What can hang from each mark:
K_278: K_554 K_764 K_818
K_818: K_591
K_38: K_278
K_12: K_591
K_591: K_38 K_112 K_554 K_764 K_818
K_112: K_278

Every row comes from one small tree of marks. The marks that hang from a mark follow it in brackets, in the order of their numbers. Every link used is in the known rows. Which tree was each row made from?
Known rows:
K_591[K_38[K_278] K_554 K_818]: [-5.91  0.15  2.80 -3.68 -0.03 -0.89 -0.91 -1.33 -0.71  2.52  0.09  0.50
  2.27 -1.92 -0.74 -5.03  1.09 -0.83  1.81]
K_278[K_554 K_764]: [ 6.33  1.80 -0.69  2.10 -1.32 -1.53 -1.58  0.87 -0.78  1.85 -0.08 -0.28
  0.49 -0.70  2.43  3.17 -1.57 -1.41  0.45]
K_38[K_278[K_554 K_764 K_818]]: [ 3.65  0.16 -0.03  1.58  0.99 -1.10 -1.02  0.62 -0.76  1.55  0.19 -0.31
  1.01 -1.00  2.78  2.22 -0.51 -1.29 -0.97]
K_278[K_554]: [ 5.00  2.10 -0.81  1.53 -0.73 -0.84 -2.19  0.14 -0.58  1.25 -0.14  0.15
  0.81 -0.47 -0.56  3.16 -1.11 -1.10  1.04]
K_818[K_591]: [ 2.71  0.89 -0.15  3.23  0.97 -0.21 -0.24 -0.41  0.10  2.98 -0.36  0.54
  1.77  0.07  1.66  2.37 -3.13 -1.15  1.70]
K_818[K_591[K_112 K_764]]: [ 0.14 -0.34  0.02  1.73  1.27 -0.69  0.34  0.97  0.11  3.56 -0.69  0.90
  1.12  0.68 -2.26 -1.38 -2.21 -0.76  1.23]
K_38[K_278[K_554 K_764]]: [ 4.59  0.83  1.23  1.86 -0.86 -1.34 -0.69  0.21 -0.42  3.12 -0.06 -0.12
  1.38 -1.49  3.32  2.78 -0.39 -1.35  0.07]
K_12[K_591[K_112[K_278]]]: [ 1.45 -0.05  2.00  1.68 -0.19  1.12 -1.68 -1.01 -0.16  2.38 -0.46  0.45
  0.01 -2.97  0.09  4.08 -0.46 -0.67  0.32]
K_818[K_591[K_38 K_112 K_554 K_764]]: [-2.68  0.03  1.66 -2.56  0.81 -1.67  0.45  1.11 -0.54  3.62 -0.51  0.83
  1.54  0.23 -3.42 -7.24 -0.77 -0.99  1.80]
K_112[K_278]: [ 3.52  1.67  3.83  2.59  0.67  0.10 -1.76 -1.06  0.35  1.60 -0.61  0.28
  0.51 -1.56  1.40  4.05 -0.44 -1.11  1.02]
K_12[K_591[K_112]]: [ 1.26 -0.33 -0.41  1.57 -0.86  1.38 -1.36 -0.73 -0.31  2.71 -0.33  0.51
  0.74 -2.50 -0.90  3.76 -1.72 -0.64  0.71]
K_12[K_591[K_112 K_554 K_764]]: [-1.72 -0.68 -0.10 -1.81 -1.56 -0.54 -1.67  0.83 -0.49  2.51 -0.44  0.59
  0.80 -2.77 -1.86 -2.15 -0.31 -0.73  0.60]
K_818[K_591[K_112[K_278] K_554 K_764]]: [-1.41  0.06  2.34 -0.63  1.74 -1.66 -0.44  0.84 -0.23  2.57 -0.45  0.62
  0.63 -0.13 -1.59 -3.45 -0.11 -0.83  0.86]
K_112[K_278[K_764 K_818]]: [ 3.75  0.75  2.68  2.91  1.99 -0.26 -1.49 -0.01 -0.15  0.59 -0.30 -0.33
 -0.13 -1.24  3.64  3.41 -0.97 -1.30 -0.60]
K_591[K_38]: [ 1.98  1.60  2.72  0.50 -0.46  0.12 -0.74 -0.73 -0.04  2.82 -0.65  0.49
  1.62 -1.10 -0.82 -0.30 -1.37 -1.29  2.09]
K_278[K_764 K_818[K_591[K_38]]]: [ 2.00  0.16  0.16  1.82  2.10 -0.77  0.43  0.67 -0.57  2.40 -0.22 -0.01
  1.15  0.23  3.27 -1.35 -3.05 -1.54  0.35]
K_818[K_591[K_764]]: [ 1.25  0.48  0.21  2.33  0.58 -1.43 -0.06  0.92  0.42  3.45 -0.85  0.81
  1.58  0.14  1.14 -1.12 -2.53 -1.19  1.59]
K_38[K_278[K_554 K_764 K_818[K_591]]]: [ 3.14 -0.15 -0.95  2.17  1.94 -1.64 -0.08  0.84 -0.78  2.33  0.23 -0.16
  1.25 -0.15  4.09  1.19 -1.40 -1.36 -0.81]
K_818[K_591[K_112 K_554 K_764]]: [-1.52 -0.28  0.01 -0.74  1.00 -1.37 -0.11  1.18 -0.39  2.88 -0.31  0.70
  1.38  0.33 -2.66 -3.79 -1.39 -0.81  1.27]
K_112[K_278[K_554 K_764 K_818]]: [ 5.30  1.48  1.09  2.02  1.54 -1.39 -2.28  0.73 -0.83 -0.15 -0.07 -0.49
 -0.71 -0.80  3.06  3.01 -0.13 -1.33 -1.00]
K_278[K_764 K_818[K_591[K_38 K_112]]]: [ 1.03 -0.61 -0.07  1.29  2.72 -0.15  0.81  0.74 -0.85  2.51 -0.06  0.06
  0.73  0.77  0.27 -1.55 -2.75 -1.15  0.07]
K_591[K_112 K_554 K_764]: [-1.27 -0.02  1.07 -1.92 -0.17 -0.86 -1.24  1.07 -0.41  1.91 -0.39  0.53
  1.01 -0.70 -4.64 -3.17 -0.13 -0.69  1.03]

Which tree is each row?
[-1.08 -0.12 -1.19 -0.22  2.33 -1.61 -0.98  1.37 -0.40  0.94 -0.19  0.37
  1.40  0.25  0.14 -3.51 -1.94 -1.15  0.45] : K_278[K_818[K_591[K_554 K_764]]]
[-5.77  0.06  0.97 -4.07  0.38 -0.08 -1.26 -0.86 -1.28  1.50  0.23  0.51
  1.02 -0.61 -5.29 -4.90  0.39 -0.36  1.81] : K_591[K_38 K_112 K_554 K_818]
[ 1.70  0.54  4.45  0.72 -0.59 -0.44  0.57 -0.58  0.06  4.45 -0.54  0.22
  2.10 -1.93  2.71 -0.64 -0.60 -1.51  1.19] : K_591[K_38[K_278[K_764]]]
[ 1.94  0.29  2.87 -0.72 -0.29 -0.68  0.32  0.15 -0.89  3.96 -0.13  0.16
  1.05 -0.92 -1.55 -1.27  0.51 -1.06  0.42] : K_591[K_38[K_278[K_554 K_764]] K_112]
[ 4.06  1.75  0.96  1.47  2.05 -0.81 -2.85  0.07 -0.65 -0.73 -0.11 -0.10
 -0.40 -0.65  0.33  3.08  0.22 -1.06 -0.46] : K_112[K_278[K_554 K_818]]
[-5.50 -0.48  1.42 -2.33  0.27 -0.64 -0.53  0.37 -0.41  2.78 -0.71  1.05
  0.56 -0.19 -5.53 -6.10  0.10 -0.33  1.67] : K_591[K_38 K_112 K_764 K_818]
[-2.07  0.13  0.27 -1.82  2.15 -1.81 -0.46  1.38 -0.55  1.56 -0.37  0.49
  1.54  0.17 -0.62 -6.66 -1.39 -1.33  0.91] : K_278[K_818[K_591[K_38 K_554 K_764]]]
[-2.80  0.07  3.27 -2.24  0.41 -2.39  0.72  0.70 -0.02  4.52 -0.61  0.83
  2.63 -0.93  0.71 -7.44 -0.13 -1.42  1.75] : K_818[K_591[K_38[K_278] K_554 K_764]]
[ 2.48 -0.11  2.31  2.20  2.56  0.62 -1.04 -0.04 -0.46  0.86 -0.14 -0.15
 -0.48 -0.61 -0.37  3.22 -0.75 -0.80 -0.76] : K_591[K_112[K_278[K_764 K_818]]]
[ 6.26  2.16  2.45  2.24 -0.37 -1.66 -1.96  0.30 -0.50  1.46 -0.30 -0.29
 -0.34 -1.32  3.52  3.57 -0.01 -1.38  0.04] : K_112[K_278[K_554 K_764]]
[-4.24 -1.05  0.94 -0.29 -0.23 -0.28 -1.92 -0.06 -0.17  2.24 -0.68  0.87
 -0.50 -2.66 -1.00 -0.96  0.58 -0.24  0.24] : K_12[K_591[K_112[K_278] K_764 K_818]]
[-0.14  0.37  1.80 -0.57 -2.16 -0.82 -1.06  0.52  0.15  3.80 -1.18  0.83
  1.22 -3.04  0.93 -2.98 -0.86 -1.30  1.44] : K_12[K_591[K_38 K_764]]
[ 0.59 -0.77 -1.60  0.70  2.71 -0.51 -0.11  0.96 -1.15  1.23  0.45 -0.24
  0.82  0.52  0.73 -0.58 -2.56 -1.03 -0.35] : K_278[K_764 K_818[K_591[K_112 K_554]]]
[ 1.08 -0.20  2.89  0.59 -1.99 -0.12 -0.06 -0.65 -0.08  4.79 -0.59  0.31
  1.79 -3.90  4.66  0.09 -0.77 -1.47  0.71] : K_12[K_591[K_38[K_278[K_764]]]]
[-0.63  0.11  0.04 -1.25 -2.23 -1.22 -2.09  0.78 -0.17  2.39 -0.59  0.51
  1.28 -3.30  1.33 -2.01 -0.66 -1.17  0.96] : K_12[K_591[K_554 K_764]]
[-2.78  0.08  3.76 -0.73  0.98 -0.14 -0.58 -0.86 -0.73  2.40 -0.29  0.31
 -0.33 -0.91 -1.33 -1.82  0.57 -0.56  0.84] : K_591[K_38 K_112[K_278[K_764]] K_818]
[-0.47 -0.28  2.47 -0.33  1.12  1.01 -1.41 -0.72 -0.56  1.80 -0.48  0.41
 -0.10 -2.65 -1.07  0.12  0.07 -0.80 -0.04] : K_12[K_591[K_38 K_112[K_278[K_818]]]]
[-2.71  0.71  1.47 -1.77 -0.20 -1.17 -1.09 -0.91 -0.75  2.63 -0.10  0.57
  1.49 -1.13 -0.81 -2.66  0.95 -0.77  1.36] : K_591[K_38[K_278[K_554]] K_818]
[-1.28 -0.47  1.65 -1.17 -1.53 -0.11 -0.63  0.60 -0.17  3.87 -0.99  0.91
  0.77 -2.49 -2.34 -3.26 -0.53 -0.87  1.10] : K_12[K_591[K_38 K_112 K_764]]
[-4.31  0.10  1.81 -1.92  1.42 -0.04 -2.21 -1.12 -0.93  0.34  0.28  0.30
  0.04 -1.04 -3.30 -0.61  1.15 -0.17  0.84] : K_591[K_112[K_278] K_554 K_818]
[ 2.44  0.44 -0.10  1.06  1.52 -0.50 -1.62 -0.02 -0.59  0.94  0.14  0.07
  1.34 -0.82  0.07  2.19 -0.16 -1.02 -0.42] : K_38[K_278[K_554 K_818]]
[ 2.80  0.78  0.83  0.92  2.61  0.12 -2.27  0.05 -0.90 -0.31  0.04  0.04
 -0.73 -0.07 -3.41  2.88  0.37 -0.59 -0.63] : K_591[K_112[K_278[K_554 K_818]]]
[-4.68  0.21 -0.07 -3.18 -1.78 -0.51 -2.08 -0.94 -0.97  2.03 -0.08  0.49
  1.29 -3.20  0.81 -3.48 -0.20 -0.87  1.66] : K_12[K_591[K_38 K_554 K_818]]
[-0.16  1.23  1.51 -1.06  0.50 -1.20 -0.14 -0.26 -0.54  3.06 -0.19  0.46
  2.20 -0.35  0.45 -3.54 -1.70 -1.40  2.25] : K_818[K_591[K_38 K_554]]
[-2.06 -0.59  4.59 -1.41  0.22 -0.47  0.66  0.38  0.21  4.61 -0.92  0.97
  1.65 -1.14 -4.11 -4.78  0.76 -0.83  1.15] : K_591[K_38[K_278] K_112 K_764]
